What can hang from each mark:
j_264: j_161 j_312
j_390: j_7 j_87
j_87: j_161 j_390
j_7: j_312 j_390
j_161: j_87 j_154 j_264
j_312: j_264
j_154: j_161

Every row comes from one small tree of marks. Brackets hold a mark, then the marks that hang from it, in the order of their numbers. Every link used is in the known rows. Which tree was each row made from?
Known rows:
{j_87 {j_161 j_154 {j_264 j_312}} {j_390 j_7}}: -3.48 5.81 -2.21 2.78 0.11 -2.63 0.54 -0.97 -1.02 -3.26 -1.65 -3.31 4.15
 -0.75 -0.72 1.67 -0.79 0.76 -3.27 0.95 3.48
{j_7 {j_312 j_264} {j_390 j_87}}: -2.38 -0.62 -1.27 3.58 2.74 1.37 1.27 -0.16 0.50 -0.67 -5.60 -2.58 5.62
 -0.82 -0.67 -3.01 0.69 0.95 -5.09 -1.16 -0.90
{j_390 j_7 {j_87 {j_161 j_264}}}: -2.92 3.24 -0.82 3.44 0.47 -1.24 -2.36 -0.41 -0.94 -4.61 -2.67 -3.45
 3.59 -0.23 0.52 0.87 0.69 1.96 -3.25 0.24 2.07
{j_161 {j_87 j_390} j_154 {j_264 j_312}}: -1.47 5.56 -0.85 0.87 4.03 0.08 4.07 0.45 -0.94 -3.20 -1.31 -2.86 2.14
 -2.79 -2.85 -1.48 -1.12 -1.56 -1.27 1.85 2.35
{j_154 {j_161 {j_87 j_390} {j_264 j_312}}}: -2.36 3.46 -1.05 -0.65 3.03 4.05 1.57 -1.44 1.25 -1.15 -0.28 -0.91 3.49
 -3.51 -1.71 0.03 -1.53 -2.02 -2.49 1.09 0.47
{j_87 j_161 {j_390 {j_7 j_312}}}: -3.28 1.80 -2.29 1.64 -1.43 -1.24 0.73 -0.96 -1.55 -1.95 -2.02 -1.48
 5.11 0.07 1.29 2.53 -0.11 1.79 -5.62 -0.34 1.43
{j_390 {j_7 j_312} {j_87 {j_161 j_154}}}: -2.25 1.97 -0.94 3.59 0.06 -1.55 -1.34 -0.82 -1.79 -4.87 -2.70 -3.39
 4.16 -1.13 1.53 0.58 1.56 3.36 -4.69 0.86 1.40
{j_7 j_312 {j_390 {j_87 j_161}}}: -2.54 -1.39 -2.28 2.95 1.92 1.20 0.98 -0.12 -0.11 -1.38 -3.29 -1.16 5.56
 -1.28 0.20 -1.49 1.03 1.20 -4.86 -0.98 -0.43
{j_312 {j_264 {j_161 j_87 j_154}}}: -3.70 4.23 1.00 2.23 2.88 2.05 1.93 -1.64 0.78 -1.49 -2.74 -3.65 3.75
 -1.62 -3.21 -2.39 1.23 0.92 -3.30 0.38 -0.07
{j_7 j_312 {j_390 {j_87 {j_161 j_154}}}}: -2.54 -0.41 -2.35 3.07 2.15 0.74 1.05 -0.25 -0.26 -1.92 -3.51 -1.43 5.35
 -1.47 -0.14 -1.34 1.58 1.29 -4.58 -0.59 -0.10
{j_87 {j_161 j_154}}: -3.26 3.61 -2.30 1.88 1.39 0.57 1.31 -0.93 -0.73 -2.74 -0.60 -1.95 2.89
 -1.14 -2.61 0.72 2.27 2.68 -3.66 0.55 1.20
{j_264 {j_161 j_154} j_312}: -3.93 1.67 1.46 1.67 1.24 1.05 1.86 -0.95 1.92 -1.03 1.59 -3.60 3.13
 -3.03 -1.80 -1.57 -1.73 1.91 -3.10 0.33 1.71
{j_161 j_87 j_264}: -2.18 3.73 -0.38 0.57 4.20 2.51 4.14 0.44 -0.84 -2.59 -0.94 -1.69 1.32
 -2.08 -2.76 -1.75 0.08 -1.36 -1.92 1.02 0.60
{j_390 j_87}: -2.17 -0.43 -0.57 1.28 1.90 0.94 -0.29 0.63 0.94 -1.90 -3.74 -2.39 2.49
 0.33 -1.03 0.42 0.81 1.97 -3.58 -1.29 0.56
{j_161 j_87}: -1.50 1.52 -0.67 -0.81 2.41 3.05 3.15 0.89 -1.67 -2.40 -0.32 -0.42 2.12
 -1.88 -1.44 -0.66 0.70 0.37 -3.29 0.04 -0.59
{j_154 {j_161 j_87 j_264}}: -2.94 4.12 -0.98 -0.52 3.69 4.82 1.82 -1.69 1.03 -1.83 -0.44 -0.60 2.44
 -3.34 -2.32 0.10 0.38 -1.66 -2.37 1.37 -0.11
{j_87 j_161 {j_390 j_7}}: -3.58 2.92 -2.48 1.25 -1.45 -1.27 -0.18 -0.75 -1.41 -2.27 -2.01 -1.37
 4.83 0.57 0.80 3.17 0.05 1.56 -4.83 -0.68 1.79
{j_390 j_7 {j_87 j_161}}: -2.58 2.17 -0.97 2.78 -0.39 -1.00 -2.84 -0.25 -1.32 -4.50 -2.38 -2.80
 4.04 -0.15 1.21 1.40 1.05 2.78 -3.97 -0.26 1.48

Write each row's tree:
-2.28 3.61 -0.89 0.03 3.54 1.48 3.96 0.46 -0.71 -1.94 -2.32 -1.43 2.20
 -1.10 -2.05 -0.40 -0.55 -2.19 -2.16 0.47 1.12
{j_161 {j_87 j_390} j_264}
-2.96 1.99 1.22 0.56 1.44 1.27 2.05 -0.76 0.73 -1.62 1.56 -2.52 4.20
 -3.56 -1.17 -1.48 -2.01 0.26 -2.59 0.52 1.33
{j_264 {j_161 {j_87 j_390} j_154} j_312}
-3.17 4.60 -1.76 3.06 2.51 0.18 1.82 -0.93 -0.04 -2.61 0.08 -3.28 2.73
 -2.01 -3.43 -1.05 0.41 1.67 -2.66 1.32 2.26
{j_87 {j_161 j_154 {j_264 j_312}}}
-2.92 4.66 -0.98 3.70 0.79 -1.90 -2.17 -0.57 -1.09 -5.39 -2.94 -3.77
 3.28 -0.49 0.08 0.98 1.45 2.12 -2.82 0.84 2.56
{j_390 j_7 {j_87 {j_161 j_154 j_264}}}
-3.85 5.25 -2.36 2.97 0.32 -2.51 1.67 -1.54 -1.36 -3.14 -2.83 -2.98 4.08
 -0.40 -0.25 1.97 0.55 0.82 -4.09 1.19 2.89
{j_87 {j_161 j_154 j_264} {j_390 {j_7 j_312}}}
-2.29 3.54 -0.69 -0.32 3.52 4.81 1.69 -1.43 1.11 -1.59 0.66 -1.08 2.85
 -4.14 -2.24 -0.87 -1.08 -1.47 -2.37 1.55 0.10
{j_154 {j_161 j_87 {j_264 j_312}}}
-2.91 5.14 -0.49 2.42 3.66 -0.25 3.79 0.17 0.76 -2.41 -1.26 -4.33 0.62
 -2.02 -3.79 -1.58 -0.77 0.75 -2.03 1.55 2.89
{j_161 j_154 {j_264 j_312}}
-4.08 3.13 0.84 0.57 1.15 0.74 2.60 -1.56 -0.24 -2.63 -0.64 -1.94 3.64
 -2.34 -0.15 0.46 0.77 0.15 -3.31 0.77 0.90
{j_264 {j_161 {j_87 {j_390 {j_7 j_312}}} j_154}}
-3.09 0.91 -2.55 2.07 1.80 1.12 -0.89 0.49 0.28 -2.04 -3.22 -0.92 4.93
 -0.30 -0.87 -0.10 1.31 0.67 -3.24 -1.67 0.34
{j_7 {j_390 {j_87 j_161}}}
-1.45 2.72 -0.44 0.35 3.27 1.44 3.71 0.81 -0.52 -1.64 -0.76 -2.09 2.81
 -2.23 -1.90 -1.84 -2.67 -1.91 -2.04 0.63 1.41
{j_161 {j_87 j_390} {j_264 j_312}}
-1.39 5.72 -0.29 1.37 4.71 1.15 4.27 0.51 -1.11 -3.84 0.15 -3.14 1.21
 -3.76 -3.58 -2.85 -0.47 -0.77 -1.09 2.43 1.89
{j_161 j_87 j_154 {j_264 j_312}}
-3.12 2.62 -1.54 2.74 1.98 1.16 1.56 -0.66 0.29 -1.49 0.49 -2.71 3.21
 -1.61 -2.76 -1.31 -0.61 1.41 -3.26 0.46 1.60
{j_87 {j_161 {j_264 j_312}}}
-2.52 -0.26 -1.85 4.26 2.49 1.27 0.42 -0.72 0.22 -0.93 -4.94 -2.44 6.52
 -1.09 -0.80 -3.12 1.12 1.24 -5.07 -0.90 -0.85
{j_7 {j_312 j_264} {j_390 {j_87 j_161}}}
-2.23 6.58 -0.75 1.06 4.91 1.16 4.51 0.09 -1.27 -4.20 -1.51 -2.51 0.61
 -2.60 -3.71 -1.37 1.59 -1.06 -1.10 2.26 1.53
{j_161 j_87 j_154 j_264}
-2.52 0.70 -1.96 4.37 2.79 0.85 0.59 -0.87 0.07 -1.52 -5.09 -2.73 6.31
 -1.28 -1.15 -3.00 1.69 1.34 -4.79 -0.51 -0.48
{j_7 {j_312 j_264} {j_390 {j_87 {j_161 j_154}}}}
-2.33 1.49 -1.54 2.43 1.90 0.15 -1.26 -0.38 0.29 -3.14 -2.99 -2.65 3.48
 -0.30 -1.66 0.46 2.18 2.51 -3.15 -0.41 1.19
{j_390 {j_87 {j_161 j_154}}}
-2.45 -1.73 -1.64 2.28 2.15 1.27 1.74 0.48 0.22 -1.08 -3.95 -1.28 4.62
 -1.00 0.34 -1.40 0.67 0.91 -4.85 -1.25 -0.47
{j_7 j_312 {j_390 j_87}}
-3.33 3.77 -2.51 1.97 -0.91 -2.14 0.98 -1.30 -1.92 -3.06 -2.35 -2.10
 4.61 -0.28 0.63 2.75 0.98 2.00 -5.07 0.53 2.08
{j_87 {j_161 j_154} {j_390 {j_7 j_312}}}
-4.02 1.13 1.14 0.23 0.64 1.69 2.33 -1.33 0.06 -1.52 -0.29 -1.38 4.09
 -1.92 0.52 0.23 -0.32 -0.07 -3.86 -0.12 0.26
{j_264 {j_161 {j_87 {j_390 {j_7 j_312}}}}}
-3.35 2.63 -2.58 2.74 2.64 0.52 -0.44 0.24 0.42 -2.65 -3.61 -1.68 4.43
 -0.55 -1.68 -0.40 1.61 0.16 -2.47 -0.91 1.05
{j_7 {j_390 {j_87 {j_161 j_154 j_264}}}}
-3.77 4.13 0.77 1.98 2.57 1.60 1.81 -1.61 0.87 -1.19 -3.37 -3.54 4.19
 -1.16 -2.86 -1.69 0.93 0.46 -3.46 0.08 0.19
{j_312 {j_264 {j_161 {j_87 j_390} j_154}}}
-3.74 5.17 -2.05 2.84 2.66 0.21 1.98 -1.22 -0.12 -2.83 -1.04 -2.87 2.30
 -1.25 -3.56 -0.03 1.85 1.47 -2.72 1.17 2.04
{j_87 {j_161 j_154 j_264}}
-2.54 4.25 -0.82 3.87 0.70 -1.90 -2.27 -0.37 -1.06 -5.22 -2.15 -4.12
 3.55 -1.08 0.15 0.33 0.45 2.26 -2.82 0.92 2.68
{j_390 j_7 {j_87 {j_161 j_154 {j_264 j_312}}}}
-3.54 1.45 -0.52 3.02 2.83 2.08 3.33 -1.09 0.12 -0.79 -3.25 -2.13 5.53
 -2.37 -1.21 -3.36 0.93 0.18 -4.69 -0.03 -0.95
{j_7 {j_312 {j_264 {j_161 j_87 j_154}}} j_390}
-2.76 0.37 -2.25 3.52 2.77 0.58 1.42 -0.35 0.06 -1.97 -3.70 -1.89 5.07
 -1.52 -0.57 -1.74 1.38 0.75 -4.09 -0.27 0.24
{j_7 j_312 {j_390 {j_87 {j_161 j_154 j_264}}}}
